Each row was made from one small tree. The marks that hang from a mark follow it in brackets, in the order of their numbers. Every link used is in the known rows. Write each row's tree.
Known rows:
k846{k249{k455{k69{k153}}} k259}: -4.09  +0.45  -0.81  -3.91  -4.95  +2.87  -1.19  -3.45  +2.92  +2.74  -0.38  -0.54  +2.16  -0.51  +3.02  -0.56  -1.17  +1.07  +0.26  -0.06
k846{k249{k455{k69{k233}}} k259}: -4.35  +2.06  -1.62  -1.13  -2.83  +3.87  +0.30  -3.40  +2.16  +5.30  +2.31  -0.87  +3.71  -2.14  +3.92  +1.30  -1.23  -0.20  +1.59  -0.89
k259{k846}: +7.04  -1.39  +0.90  +2.80  +1.41  -2.55  +0.76  -0.89  -2.62  +1.06  -1.04  +3.04  -1.09  -0.92  -2.18  +1.33  +4.19  -1.45  -2.58  +0.84
k249{k455{k69} k846{k259}}: -3.31  -2.29  +2.01  +3.75  -0.97  +7.71  -1.88  -4.75  +1.91  +2.89  -3.98  -1.35  +1.40  -0.29  +2.82  +3.33  +0.50  +2.01  +0.19  -2.30
k994{k445}: +5.62  +1.00  +2.98  +0.49  +2.50  -6.22  +1.02  -0.40  -0.67  -4.40  -2.58  +2.98  -0.36  +4.20  -0.79  -0.83  +5.66  -3.41  -2.03  +2.83
k846{k249{k455{k69{k153 k994}}} k259}: -4.72  -0.79  -1.10  -4.59  -4.95  +1.85  -1.70  -2.19  +1.70  +2.63  +1.38  -2.11  +2.58  -1.15  +1.47  -1.42  -3.68  +1.69  +1.26  -0.17
k455{k69{k153{k445}}}: +2.30  +3.78  +3.75  -1.86  +2.65  -4.63  +0.48  +0.46  +1.86  -6.67  -1.70  +2.23  -5.53  +2.55  +0.39  -0.67  +4.17  -0.62  -1.08  +0.28
k259{k846{k249}}: +5.90  -0.77  +0.36  +1.98  -1.15  -2.85  -0.48  -1.22  -1.59  +4.41  -0.27  +3.47  +0.47  -2.22  -1.38  +0.16  +3.82  -0.38  -3.14  +0.44
k455{k69{k153 k233}}: -0.27  +3.28  -1.10  -0.15  +2.16  -2.24  +3.44  +3.32  -0.92  -3.89  +2.25  +0.15  -4.17  -0.47  -0.12  +1.05  -0.78  -3.87  -0.59  +0.54
k846{k249{k455{k69{k153 k233}}} k259}: -5.43  +1.98  -3.14  -2.56  -2.94  +3.09  +0.58  -1.55  +2.29  +3.14  +1.97  -0.75  +2.17  -1.16  +3.03  -0.49  -2.40  -0.40  +1.57  -0.45
k259{k846{k249{k455{k69{k153 k994}}}}}: -0.14  -2.77  -1.54  -0.42  -1.17  +0.95  -1.14  +2.16  -1.86  +0.45  +0.99  +0.55  -0.01  -2.86  -0.87  -1.61  -3.11  +4.15  +0.02  -2.46
k69{k153 k233 k455}: +3.44  +3.01  -4.15  +1.39  +2.63  -3.57  +3.09  +7.22  -2.01  -1.78  +1.74  +2.33  -0.94  +3.54  -4.37  -1.22  +0.96  -3.56  -0.39  +2.51
k846{k249{k455{k69}} k259}: -2.74  +0.74  +0.68  -2.33  -4.76  +3.46  -1.42  -5.26  +3.08  +4.82  +0.10  -0.35  +3.58  -1.59  +4.17  +1.27  +0.16  +1.11  +0.09  -0.42
k846{k249{k455{k69{k233 k994}}} k259}: -4.87  +0.66  -1.98  -1.76  -3.17  +2.74  -0.12  -2.07  +1.41  +5.17  +4.18  -2.50  +4.09  -2.73  +2.27  +0.52  -3.67  +0.69  +2.30  -1.09
k846{k249{k455} k259}: +0.37  +0.14  -0.18  -2.42  -4.42  +2.46  -1.15  -4.64  +2.57  +6.61  -0.93  +0.12  +4.87  -0.45  +2.05  +0.08  +2.23  +0.59  -0.23  +1.95
k846{k249 k259}: +1.82  +1.40  +0.69  -2.08  -4.82  -2.45  -1.06  -5.50  +1.96  +6.59  +0.20  +1.15  +2.88  -0.71  +0.60  +0.22  +3.37  -3.54  -1.96  +2.72
k445{k153}: +6.45  +0.69  +0.59  -1.88  +1.16  -3.54  -0.53  +1.21  +1.70  -2.12  -3.30  -0.73  -3.95  +2.14  -2.11  -0.27  +4.69  -3.13  -2.74  +7.12
k445{k153 k994}: +6.32  +0.32  +1.47  -3.85  +3.19  -4.61  -2.76  +1.72  +0.57  -2.65  -4.00  -3.41  -4.09  +3.22  -4.20  -0.74  +2.83  -2.67  -2.03  +6.29
k153{k445}: +7.91  +3.85  +5.09  -0.33  +3.52  -6.05  +0.55  -1.14  +1.88  -2.47  -2.43  +3.28  -2.30  +3.59  -1.07  -0.28  +8.80  -0.73  -1.33  +2.00
k455{k69{k153 k994}}: +1.27  +0.14  +1.58  -2.28  -0.53  -4.12  +0.49  +2.43  -1.09  -4.76  +1.51  -1.37  -3.86  -0.45  -1.97  -0.02  -2.06  -1.44  -0.94  +0.80

Which tree is each row?
-4.80  -2.65  +0.76  +2.05  -0.90  +7.06  -1.73  -2.90  +1.80  +0.65  -4.69  -1.21  -0.33  +0.94  +1.68  +1.09  -1.03  +1.96  +0.20  -1.98 | k249{k455{k69{k153}} k846{k259}}
+1.60  +0.25  +3.59  -0.12  +1.34  -5.48  +0.10  +0.11  -1.39  -6.01  +1.13  +0.10  -1.79  +1.05  -0.39  +0.13  +0.01  -1.91  -0.79  +0.10 | k455{k69{k994{k445}}}
-5.00  -1.19  -0.34  +4.88  +1.18  +8.20  +0.29  -2.77  +1.14  +3.44  -1.57  -1.63  +1.56  -0.91  +2.66  +3.35  -1.00  +0.50  +1.60  -2.82 | k249{k455{k69{k233}} k846{k259}}
-3.34  -0.59  +0.23  -2.87  -4.99  +2.49  -1.95  -4.04  +2.05  +4.68  +1.98  -2.18  +4.08  -2.06  +2.35  +0.28  -2.38  +1.71  +0.95  -0.56 | k846{k249{k455{k69{k994}}} k259}
-1.00  -0.09  -3.55  +1.37  +0.90  +2.33  +0.96  +2.70  -1.59  +1.17  +1.30  +1.76  -0.43  -3.03  +0.69  -0.65  -2.04  +2.18  +0.43  -2.76 | k259{k846{k249{k455{k69{k153 k233}}}}}
+1.08  -2.43  +0.10  +1.08  -1.08  +1.61  -1.38  +0.32  -1.71  +2.53  +1.59  +0.52  +1.38  -3.53  +0.05  +0.21  -1.74  +4.01  -0.21  -2.73 | k259{k846{k249{k455{k69{k994}}}}}
+4.44  -1.85  -0.40  +1.73  -0.60  +1.47  -0.55  -0.53  -1.18  +4.33  -1.18  +2.47  +2.24  -2.09  -0.13  -0.11  +2.71  +3.07  -1.34  -0.66 | k259{k846{k249{k455}}}
-0.66  +1.67  -1.18  -0.81  +2.09  -3.72  +2.58  +4.56  -1.91  -4.02  +4.42  -1.68  -3.90  -1.11  -2.26  -0.18  -3.73  -2.96  +0.50  +0.22 | k455{k69{k153 k233 k994}}
-3.18  -2.22  -1.24  +3.58  +3.06  +5.00  +0.79  +4.63  -1.70  -1.68  -0.78  -2.89  -1.83  -0.59  -1.09  +0.66  -4.51  +3.03  +1.82  -2.77 | k249{k455{k69{k153 k233 k994}} k846}
-0.44  +1.71  +0.65  +1.13  +3.64  -5.13  +2.34  +2.51  -2.30  -5.55  +4.16  -0.24  -1.59  +0.42  -0.54  +0.33  -1.59  -3.56  +1.01  -0.42 | k455{k69{k233 k994{k445}}}
+0.16  -2.99  +1.49  +3.49  -0.72  +6.49  -1.51  -4.13  +1.22  +5.12  -5.26  -0.73  +2.73  +1.22  +0.49  +1.82  +2.52  +1.59  -0.20  +0.25 | k249{k455 k846{k259}}
+1.87  -1.44  +0.17  +1.82  -0.80  +2.56  -0.72  -0.89  -0.76  +2.62  -0.19  +2.18  +1.00  -3.05  +1.72  +0.86  +0.87  +3.30  -1.12  -2.63 | k259{k846{k249{k455{k69}}}}
+3.39  -0.80  +0.63  -2.52  +1.74  -8.27  +0.55  +3.61  -2.27  -7.02  -0.86  +0.94  -1.98  +4.40  -4.62  -4.00  +0.23  -2.39  -0.61  +3.33 | k69{k153 k994{k445}}
-0.23  +3.73  +0.69  -1.17  +4.85  -5.66  +2.13  +3.94  -0.15  -6.29  +3.23  -0.06  -4.74  +1.08  -2.12  -1.64  -0.70  -1.23  +1.52  -0.61 | k455{k69{k153{k445} k233 k994}}
-5.24  -3.93  +1.97  +3.12  +0.34  +4.48  -2.46  -3.32  +0.32  -0.79  -3.09  -1.83  +2.00  +1.81  +1.27  +0.75  -1.68  +2.24  +1.65  -2.59 | k249{k455{k69{k994{k445}}} k846{k259}}
+1.24  +1.00  -3.94  +0.86  +4.54  -7.30  +2.05  +8.71  -3.72  -6.38  +2.70  +1.56  -0.11  +6.20  -6.11  -4.44  -1.74  -3.37  +1.60  +2.13 | k69{k153 k233 k455 k994{k445}}
-5.43  -4.26  +0.31  +1.24  -1.18  +5.69  -2.12  -1.54  +0.41  +0.41  -2.99  -3.07  +0.26  +0.18  -0.13  +0.35  -3.79  +2.82  +1.16  -2.03 | k249{k455{k69{k153 k994}} k846{k259}}
-2.83  +0.20  -1.85  -0.95  +3.84  -0.26  +2.18  +5.18  -1.33  -7.18  +1.90  -1.24  -0.95  +2.34  -0.09  -1.70  -4.12  +1.11  +2.80  -0.82 | k249{k455{k69{k153 k233 k994{k445}}}}
+0.22  +0.01  -2.31  +2.87  +0.89  +3.01  +1.17  +0.90  -1.33  +3.18  +1.89  +1.73  +1.27  -3.72  +1.71  +1.26  -0.66  +2.19  +0.17  -3.10 | k259{k846{k249{k455{k69{k233}}}}}
